Known rows, with every step that occurs
D P H: [ 12.4  -3.2  -8.8   3.4  17.3 -33.1 -18.2   9.0   8.4  22.2  14.9   7.6
 -32.0  21.5  16.3  17.8 -11.2  21.6]
V Q W: [ -9.2 -13.5  -2.2 -14.0  10.3  -6.0 -20.8   4.5   8.8   7.2  -4.1  26.4
  21.8   6.0 -11.7  12.4  22.6   4.8]
V Q: [-17.7  -1.8  -8.0  -8.7   5.3  -3.7 -21.1   6.2   3.6   6.2   4.6  23.1
  19.0 -10.9 -12.3  15.9  -3.8   2.6]
Q K P: [-26.1 -15.8  -7.3   3.2  -3.6  27.8 -20.3   8.5   7.6  -7.1   4.4   3.8
   7.3  -6.9   9.5 -35.3 -24.1 -14.6]
H K P D: [ 25.2  16.0 -20.4   5.9  -4.3   1.2  -0.8  -4.5  22.3 -10.6  12.6   3.2
  -0.3  -7.3  -5.8 -57.4  -6.9 -14.4]
K P Q W: [ 13.9 -19.9  -6.3  -1.2   6.3   8.0   5.3  12.1  10.8  11.9  -0.8   5.0
  15.4  24.4  -3.4 -14.4  10.1 -10.4]
Q K H: [-33.3 -16.6  -1.7  -1.5  10.8 -14.2 -16.7   6.1   4.7   1.0  15.8   8.1
  -2.4 -14.4  40.6 -13.1 -28.9  14.8]
H K: [ 10.0  -0.2  -8.5  -8.8  16.5   0.0   4.2  -1.4  -4.2  -6.7   1.7  -5.1
   7.6  -0.1  25.1 -22.4   6.5  -4.5]
H P: [-13.3   4.0   1.0   1.1 -12.5   5.7   3.7   5.5 -13.5 -13.5  -0.9  -1.2
  -7.9  -4.1 -18.7 -13.2   0.7 -13.4]
D P H K Q W: [ 24.2 -18.6 -11.3  -8.5  52.3 -42.0 -10.3  -3.5  15.6  16.9  20.6  25.2
 -20.4  21.0  55.8 -16.0  12.1  27.0]
D P: [ -6.6   0.6 -11.9  -4.3   4.1 -15.1 -24.4  10.6  -0.7  23.3   0.7   1.4
 -25.3  20.7   9.1   9.2  -4.1  -4.8]
D P H K Q: [ 15.7  -4.9 -18.5  -4.9  46.2 -40.1 -10.2  -1.1   8.2  15.8  30.1  22.0
 -25.6   6.2  57.1 -11.1 -14.3  25.9]
D P K Q: [-19.5  -9.8 -12.3 -13.8  27.0 -15.1 -23.5  10.9  -2.1  27.6  19.0  -0.3
 -22.5  -3.6  39.4   3.1 -24.2   4.1]
P K: [ -7.3  -9.8  -0.2  -9.0   7.4   8.1  -3.8   6.9  -5.4   2.1   3.8 -22.0
   2.0  -6.3  15.3   1.4  -7.5   0.5]
Q W: [  9.8 -13.7   4.9  -4.2   6.5  -2.6  -0.7  -2.1   4.5   0.5  -8.8   5.5
   2.9  15.8  -0.2  -5.6  27.3   2.0]
P H: [ 18.4  -3.7   3.1   7.7  12.4 -18.7   6.1  -4.2   8.1  -2.5  14.6   3.5
  -6.9   0.4   8.0   9.0  -6.4  27.8]
D P K Q W: [-12.3 -23.3  -6.2 -18.0  32.0 -16.2 -24.7   9.4   4.9  28.8   9.3   4.1
 -19.5  12.3  38.9  -1.5   4.3   6.5]
D P Q K: [-27.7 -30.0 -29.5  -7.3  10.1 -14.9 -41.4  43.6   3.0  34.7  13.4  -3.1
 -14.1  10.7  37.3   7.4 -28.9  -0.6]

Rows
[ 15.4  16.2 -12.2  14.0 -19.4  -2.4  -5.7  -3.5  25.8  -5.1  11.3   8.5
  -7.6  -7.6 -31.7 -34.9 -12.3 -10.3] => K P D
[-21.2 -30.6 -16.6  -3.3   5.2   1.6 -16.6  32.6   3.9  11.2  13.2  -5.8
  11.5 -10.5  27.7  -1.2 -22.0   3.2] => P Q K
[-64.9 -14.7  -9.0 -10.4   2.9  -9.9 -36.1  15.9  -4.3  -6.8  18.8  28.8
  10.2 -28.8  11.4  -7.9 -33.2   4.4] => V Q K H P
[-51.8 -18.8 -10.2 -11.2  16.4 -15.9 -39.9  11.3   9.1   7.0  20.7  30.4
  16.2 -24.7  27.5   3.3 -33.6  16.4] => V Q K H
[ 23.3 -19.9 -15.0  -9.1  22.2   9.5  10.1  12.0   7.0   5.2   0.0   1.0
  22.4  24.1  22.9 -37.9  15.1 -14.6] => H K P Q W
[ 13.1 -13.1  -2.2 -12.1  36.1  -8.8   9.2 -10.6   5.8  -3.7   6.2  17.5
  11.3   0.6  40.7 -32.7  23.0   6.0] => H K Q W
[ -5.3  17.6  -6.0   8.9 -18.4 -34.4  -0.3  -1.8   8.5  -9.8  21.4  10.9
 -24.2 -18.9 -18.5 -24.6 -14.2   5.8] => K H P D
[  5.8  -5.5 -11.3   4.1   0.9  10.0   5.5  15.1   6.5  11.2   7.2   2.4
  12.9   7.7  -0.8  -8.8 -16.0 -12.6] => K P Q
[ 14.0  -4.6 -19.6  -5.7  16.0  11.0  10.1  13.6   0.4   3.6   9.4  -3.8
  18.7   8.8  26.8 -32.1 -11.7 -17.2] => H K P Q
[-21.0   6.5   5.6  -0.4  -2.5 -16.4   6.8  -3.0 -11.7  -8.3  10.0   8.8
 -12.8  -5.6   3.4 -11.1 -13.8   1.9] => K H P
[ -9.1  -5.7  -8.9  -1.0  -8.0  -1.5   7.6  22.4 -12.5   0.9   7.4  -4.6
   0.3  -2.2  -9.9  -0.6  -7.9 -10.6] => H P Q
[  9.7   4.6  -9.5  -3.6  10.8  18.8   5.4  -4.9   0.5 -11.7  -0.1  -0.3
  11.3   5.8  15.9 -43.9  -4.2 -20.2] => H K P
[ 22.9  -4.6  -3.2  -0.1  42.8 -24.7  14.4 -14.0   9.8  -7.8  28.8  18.8
  -0.1 -15.0  48.9 -20.1  -8.9  30.7] => P H K Q
[-36.3 -27.3 -25.3  -9.5  19.9 -35.8 -36.9  37.0   6.3  39.3  26.1   6.7
 -19.4   9.2  57.0   7.7 -41.3  13.9] => D P Q K H
